Known rows, with every way that one mark hangs from another
levo(tipil): -26.0	-14.3	26.4	3.7	-2.7	-9.1	9.1	-11.5	-14.1	24.2	4.7	-10.3	29.0	-0.4	-16.8	5.4	-26.9	14.5	10.6	-19.0	-18.9	-2.2	1.3	42.6
tipil(levo lezom(regav) natazev): 2.5	-12.0	-17.3	-9.1	-3.7	-23.8	10.5	12.4	14.6	-18.7	6.5	15.0	-10.3	8.1	0.0	1.6	6.7	6.6	3.2	0.1	22.5	-4.4	4.7	-20.5
tipil(lezom(regav)): -24.6	-4.8	5.1	6.1	1.0	-16.6	3.8	19.4	-5.2	11.7	5.1	25.6	29.0	5.0	-8.2	14.6	7.9	15.4	2.1	-12.4	-11.0	-27.8	7.5	1.2
natazev(nulun tipil(lezom)): 2.8	4.1	13.3	7.7	-13.4	-18.5	-15.5	-14.2	-0.6	-4.0	-7.5	21.3	-0.6	16.1	-0.1	10.0	-5.4	-2.7	23.0	4.7	12.9	-31.2	-1.9	-36.7
faset(lezom(regav tipil(levo))): 27.8	1.0	-20.2	19.9	3.2	-1.8	-5.2	24.3	-8.3	-3.4	-0.2	-11.7	-6.0	5.1	8.7	24.6	-14.6	-14.1	5.5	-14.4	7.0	-22.9	11.2	-8.6
rigimo(tipil(lezom)): -8.4	-0.1	2.3	-10.2	-4.3	-10.3	-2.2	-1.8	-8.7	6.7	-2.2	-19.4	47.4	8.0	-2.9	9.6	-12.6	17.4	10.8	-0.4	-15.0	-5.6	6.6	-7.9
rigimo(tipil(levo)): 1.8	-7.5	8.1	8.9	5.9	-15.1	7.6	-21.6	-11.1	13.2	0.0	-48.8	28.9	1.0	4.5	3.8	-44.5	-6.0	16.6	-9.4	3.7	-1.7	9.0	-19.9
rigimo(tipil(lezom(faset maruz) natazev)): -8.0	19.2	-4.2	-32.2	3.6	18.1	-2.9	-2.1	5.4	-2.9	-0.6	-17.5	0.9	-10.1	8.1	-14.8	25.6	7.3	-29.4	20.4	-23.9	42.5	-11.1	2.7
faset(lezom(maruz regav)): -10.1	2.2	10.6	34.3	-4.1	13.5	-1.9	31.0	-14.4	2.1	-2.0	-12.6	26.6	-13.1	-6.3	7.0	13.7	7.6	-6.4	-32.2	-19.9	11.2	-0.4	49.3
natazev(nulun): -12.9	1.5	38.2	16.3	0.6	-22.1	-2.3	-29.1	-13.3	11.0	-1.6	2.8	35.9	7.5	-8.3	4.1	-26.1	9.6	13.6	-21.2	5.6	-18.4	-0.7	2.8
tipil(levo natazev): 2.3	-4.8	3.3	1.4	-0.9	-32.2	13.3	-14.0	3.3	-12.2	0.6	-10.5	11.7	11.5	-6.8	-6.4	-25.9	8.8	7.9	-9.8	30.0	14.3	7.1	20.3
levo(tipil(lezom(faset) natazev(nulun))): -4.2	5.1	17.0	-51.6	-3.5	-11.2	-0.9	-20.1	9.3	-6.0	6.6	21.0	-29.1	2.6	0.2	0.7	18.2	10.5	-8.8	21.3	3.2	10.1	-22.1	-16.1
regav(lezom(faset maruz tipil(levo))): 18.5	11.6	-1.7	21.1	24.4	34.4	5.5	0.9	-4.2	11.5	-3.0	-18.4	-9.2	-21.9	12.8	-22.1	-16.2	-22.4	-23.2	-0.6	19.2	25.4	4.6	38.5
nulun(natazev(tipil(lezom))): 5.1	-11.3	-18.5	1.4	-0.1	4.7	1.0	-7.2	-6.3	-4.9	0.5	2.9	4.7	16.4	-14.2	8.3	14.0	4.9	24.8	25.6	2.5	-22.7	8.6	4.7
nulun(natazev(tipil(levo lezom))): 24.1	-20.0	-26.1	-0.9	4.0	-4.8	8.7	-10.6	2.7	-12.6	-1.1	-11.6	-16.5	12.5	-7.9	6.6	1.3	-8.9	34.2	27.3	32.5	-18.7	9.8	-12.0
natazev(tipil(levo)): -1.2	-2.1	5.4	30.5	2.9	-26.4	4.2	-12.8	-5.9	7.9	-4.2	-15.0	-4.2	10.9	2.2	5.8	-37.6	-15.2	21.5	-5.4	23.8	-18.5	12.8	-5.4
faset(lezom): -4.3	9.7	15.1	16.1	-6.6	-26.0	0.7	15.1	-19.0	-4.9	-6.3	-17.3	53.1	13.5	-12.7	20.6	-9.9	28.9	12.3	-22.7	8.9	4.2	8.0	59.2
levo(tipil(lezom natazev(nulun))): 5.0	-14.6	11.2	-35.0	-23.1	-8.5	-1.7	-17.9	10.4	-18.2	2.4	17.9	-8.6	7.4	-11.9	-3.7	4.6	19.1	13.2	3.6	3.6	8.3	-16.2	-8.7
natazev(nulun tipil(lezom(faset maruz))): -7.3	21.4	20.2	-1.6	5.1	6.6	-15.3	-12.1	3.4	8.3	-8.2	15.7	-28.0	-6.2	13.0	-6.6	19.3	-15.7	-9.7	15.3	-0.1	-4.5	-14.0	-21.4
faset(lezom(maruz regav tipil(natazev))): 20.8	8.5	-24.8	18.0	-12.3	37.1	-13.4	29.6	-2.3	-17.4	-2.2	1.7	-9.1	-6.6	-0.5	0.8	21.1	-1.8	-20.8	-14.6	-31.7	18.5	-0.9	25.7
rigimo(tipil(lezom(regav) natazev)): -5.1	-5.6	-18.5	-13.1	-12.4	4.0	-2.4	7.3	1.0	-10.1	9.3	-4.4	11.6	5.4	0.7	5.9	13.6	10.4	-7.0	8.2	-28.8	-3.5	0.1	-46.0
faset(lezom(regav tipil)): 10.7	10.2	-12.6	24.4	-1.8	7.6	-11.3	27.7	-17.4	3.7	1.3	3.0	16.7	7.5	0.9	28.1	-3.4	0.4	-4.1	-16.8	-23.1	-25.8	9.8	9.4
natazev(tipil(lezom)): -10.7	5.4	-1.4	13.3	-8.3	-20.5	-7.6	7.6	-3.8	3.5	-6.1	13.6	13.7	18.2	-4.0	10.3	-4.9	6.4	16.2	3.8	4.8	-21.3	10.0	4.5
levo(tipil(lezom(faset) natazev)): -17.1	5.2	3.6	-49.0	0.4	-13.6	8.7	-0.4	7.0	1.0	7.1	15.7	-13.3	4.9	-5.0	1.7	18.5	19.6	-15.3	21.5	-5.7	18.5	-9.6	28.0

Rows
-25.7	-22.5	7.3	-2.5	-7.8	25.7	4.9	20.0	1.8	17.0	4.4	13.2	-0.5	-22.4	-11.5	-3.8	17.0	3.8	-2.5	-16.3	-39.4	1.9	-7.5	26.4 => levo(tipil(lezom(maruz regav)))
0.3	-10.3	-16.3	19.2	-0.5	-17.2	0.7	14.4	5.4	2.5	1.6	12.4	-24.1	7.9	8.4	13.8	-3.1	-18.6	17.3	4.2	17.8	-37.2	9.6	-45.3 => natazev(tipil(levo lezom(regav)))
18.1	14.5	-4.4	20.8	-4.8	21.3	-13.7	21.4	-11.5	-0.4	-14.3	-13.8	27.0	-2.7	-4.5	5.3	-5.3	5.0	-4.2	-20.9	-17.7	18.0	4.9	61.3 => faset(lezom(maruz tipil))
-3.0	7.6	-13.1	-14.6	18.9	0.5	3.9	-10.6	-7.0	5.7	4.7	4.9	-16.3	11.7	-3.2	11.8	28.8	-1.9	2.0	43.7	1.8	-19.5	3.5	-0.6 => nulun(natazev(tipil(lezom(faset))))
-34.4	15.5	9.7	-9.0	21.0	-17.6	5.4	16.9	-5.7	23.2	10.5	27.7	10.7	2.2	4.8	17.1	22.2	6.8	-20.3	6.7	-10.7	-23.6	1.3	-3.7 => tipil(lezom(faset regav))
23.0	-7.7	5.0	-15.2	-10.9	-6.1	-0.7	-14.0	22.9	-30.9	-9.8	2.2	-16.4	-4.1	-0.2	-22.6	3.9	3.4	9.6	-4.9	36.0	29.1	-11.3	-8.1 => tipil(levo lezom(maruz) natazev(nulun))
26.9	-7.1	-7.5	37.5	5.1	37.7	3.7	4.0	-2.8	-1.3	-7.2	-21.8	10.0	-17.3	0.1	-25.0	-30.2	-14.8	-1.0	-19.4	21.0	23.9	10.4	43.8 => regav(lezom(maruz tipil(levo)))
23.3	-5.3	2.5	-22.9	-9.9	-33.9	1.9	-17.7	17.5	-31.4	-5.2	9.9	-7.9	13.9	-0.4	-4.4	-7.5	8.9	19.5	1.7	49.8	4.4	-5.3	-26.7 => tipil(levo lezom natazev(nulun))
15.8	-17.5	-12.3	19.8	10.5	-2.1	11.2	-27.8	-9.1	0.0	2.9	-26.6	-13.6	9.1	-8.2	3.3	-17.1	-17.7	29.9	15.2	21.0	-19.6	12.1	-4.6 => nulun(natazev(tipil(levo)))
-0.1	22.0	3.1	18.6	20.4	17.8	0.0	-0.6	-17.9	17.1	3.7	1.2	19.1	0.0	5.8	-2.3	-13.1	1.2	-23.9	3.7	1.7	-2.7	8.5	36.8 => regav(lezom(faset tipil))
14.7	2.7	2.3	-26.8	-19.8	-5.1	-10.8	-24.2	3.7	-23.4	-1.7	-9.8	11.8	10.6	0.9	-2.2	0.3	11.9	8.7	10.1	-2.2	8.1	-9.8	-51.6 => rigimo(tipil(lezom natazev(nulun)))
-34.9	-3.4	12.1	-16.5	11.0	24.5	6.2	16.8	1.1	29.0	9.5	15.4	-18.8	-26.1	1.2	-0.7	30.7	-3.5	-24.9	2.1	-39.6	6.9	-14.7	19.5 => levo(tipil(lezom(faset maruz regav)))
19.1	-6.9	-20.1	-27.0	-10.5	-16.6	4.3	-7.8	10.4	-23.0	-1.8	-27.8	6.8	10.3	3.8	-3.3	-12.7	7.8	11.6	12.7	18.1	19.4	2.7	-29.3 => rigimo(tipil(levo lezom natazev))
0.8	19.4	5.4	23.6	19.2	44.8	-2.1	3.8	-13.4	18.4	-1.6	-4.1	13.5	-18.6	5.2	-20.1	-4.6	-6.9	-33.6	-3.2	-10.8	22.6	2.1	55.5 => regav(lezom(faset maruz tipil))
26.0	-5.7	8.6	-9.0	-7.8	-11.1	-0.4	-45.4	1.1	-17.6	1.0	-38.6	-5.5	3.0	8.8	-8.6	-32.9	-9.8	14.7	1.5	16.4	11.5	-6.1	-63.3 => rigimo(tipil(levo natazev(nulun)))
11.1	-13.4	-26.3	-16.3	-8.1	-4.2	4.6	3.9	9.9	-17.4	8.2	-16.7	-10.1	2.4	8.4	2.4	1.7	-3.7	4.0	8.8	1.0	1.1	1.8	-65.4 => rigimo(tipil(levo lezom(regav) natazev))
-1.9	4.2	-15.7	13.3	0.1	9.4	-5.8	3.3	-4.1	5.5	9.3	22.5	-1.4	9.2	-0.6	3.6	-5.2	-2.3	-17.3	-5.9	-30.6	-18.0	9.3	-12.3 => lezom(regav tipil(natazev))
-41.5	13.4	27.4	20.9	26.3	12.0	6.6	4.3	-12.9	36.1	8.6	7.3	5.9	-21.1	5.4	-4.6	14.1	-8.2	-34.0	-12.2	-32.3	-0.7	-2.2	24.9 => lezom(faset maruz regav)
-23.8	-0.1	-2.5	-37.5	3.7	-2.4	7.9	10.0	6.7	6.7	17.1	26.4	-31.5	-3.0	0.5	5.5	32.7	7.3	-24.5	17.6	-23.2	1.9	-11.9	-5.9 => levo(tipil(lezom(faset regav) natazev))
-0.4	-12.5	-12.4	26.9	-2.1	9.6	-1.1	20.4	9.6	2.3	-3.7	7.0	-30.9	-10.6	8.1	-3.2	6.0	-26.1	7.5	-2.9	5.0	-13.6	3.2	-24.8 => natazev(tipil(levo lezom(maruz regav)))
9.2	-7.8	-5.8	-12.9	-0.4	-18.1	4.5	-5.8	0.3	-0.5	-3.3	-33.4	24.4	4.8	4.1	6.6	-24.4	2.4	21.7	2.3	14.4	-2.1	7.4	-26.3 => rigimo(tipil(levo lezom))
10.5	22.3	-8.3	10.9	8.1	47.2	-2.6	2.6	-2.8	-4.8	0.0	0.7	-6.2	-13.8	4.1	-30.1	9.3	-1.8	-41.7	6.9	-4.1	42.3	-1.6	51.7 => regav(lezom(faset maruz tipil(natazev)))
27.7	-0.3	-18.5	28.8	2.3	24.1	-5.4	29.5	-3.1	-2.5	-6.1	-17.1	-12.5	-14.7	8.6	7.8	-4.4	-20.8	-2.6	-21.3	-6.0	1.5	5.1	12.1 => faset(lezom(maruz regav tipil(levo)))
-27.5	3.3	19.7	-27.9	8.8	12.3	6.4	6.0	1.9	23.9	0.1	3.9	-1.6	-18.2	-3.8	-7.3	17.9	8.7	-15.6	4.0	-21.9	23.6	-12.8	49.7 => levo(tipil(lezom(faset maruz)))
-27.3	14.1	0.1	13.0	13.2	15.1	-6.4	19.8	-0.1	22.0	2.3	24.1	-30.0	-12.8	12.1	1.0	35.1	-18.1	-24.8	12.5	-26.7	-11.7	-3.5	-13.4 => natazev(tipil(lezom(faset maruz regav)))
0.6	11.1	-3.7	-29.1	11.6	-10.4	9.8	5.4	18.9	-10.6	-3.8	1.4	-20.5	-6.2	5.9	-17.3	19.3	3.7	-19.4	12.9	27.2	41.6	-6.4	24.2 => tipil(levo lezom(faset maruz) natazev)
-26.4	-6.9	7.0	15.4	0.3	9.1	1.8	23.5	0.4	12.2	-0.2	19.0	22.0	-12.5	-6.9	-4.6	19.1	9.7	-8.3	-19.9	-22.9	-3.9	0.7	22.7 => tipil(lezom(maruz regav))
5.0	-7.5	-8.4	28.5	13.6	25.1	-0.1	4.9	0.3	21.1	-1.2	-3.3	-13.0	-18.0	8.0	-5.4	-19.2	-29.3	-8.4	-20.5	-18.0	-12.1	8.7	-5.2 => lezom(maruz regav tipil(levo))
-3.6	-12.7	26.2	-14.3	-17.2	-6.7	0.3	-35.6	-0.8	-4.7	5.3	1.4	-6.8	3.0	-12.4	-6.7	-15.0	10.7	8.1	-9.2	-6.7	8.8	-14.5	-0.6 => levo(tipil(natazev(nulun)))
-1.3	-9.3	5.5	0.8	3.2	-9.0	8.6	8.4	10.1	-0.5	-10.4	-6.4	17.1	-8.1	-4.8	-10.6	-8.5	6.3	12.6	-14.2	25.0	16.6	3.7	36.3 => tipil(levo lezom(maruz))
10.4	0.4	-1.2	16.9	-4.5	39.2	-15.9	-13.6	3.8	-1.9	1.6	23.1	-25.9	-11.8	5.1	-15.7	5.0	-19.4	-20.7	-12.9	-36.6	-3.6	-8.6	-31.3 => lezom(maruz regav tipil(natazev(nulun)))
-7.8	-12.8	-1.6	-34.1	-18.9	-11.0	5.7	2.5	7.8	-10.9	2.9	11.0	5.8	9.5	-17.5	-2.0	4.2	27.1	7.6	3.0	-5.0	18.5	-4.8	31.7 => levo(tipil(lezom natazev))
13.6	-9.7	-2.6	15.2	-4.6	-17.9	-7.7	-6.8	7.5	-5.6	-0.5	17.0	-39.4	5.8	12.9	12.2	-4.6	-28.0	23.7	4.7	24.5	-45.2	-1.8	-84.0 => natazev(nulun tipil(levo lezom(regav)))
18.9	-6.5	6.3	10.9	-8.2	-0.3	-9.8	-14.5	13.0	-10.3	-14.0	-0.1	-30.7	-5.4	7.9	-11.0	-7.6	-22.3	22.6	-0.6	30.3	-3.1	-5.4	-32.2 => natazev(nulun tipil(levo lezom(maruz)))
20.1	-4.8	4.7	5.8	-7.4	-27.6	-7.3	-18.0	8.6	-10.4	-8.3	6.0	-24.3	13.5	8.6	6.4	-18.1	-17.3	32.4	6.6	43.0	-27.8	0.3	-53.6 => natazev(nulun tipil(levo lezom))
1.5	1.9	-11.5	-23.1	-14.4	-6.3	-2.6	-4.0	1.4	-15.6	-0.3	-15.9	29.3	12.8	-4.5	0.4	0.5	21.0	2.6	9.7	-10.8	16.0	1.6	-12.7 => rigimo(tipil(lezom natazev))
-17.4	23.0	3.3	-32.8	8.6	-27.9	3.9	4.0	4.7	-5.0	2.4	20.8	10.3	13.9	-1.7	2.9	21.3	25.2	-19.6	18.5	10.6	13.5	-1.4	22.9 => tipil(lezom(faset) natazev)
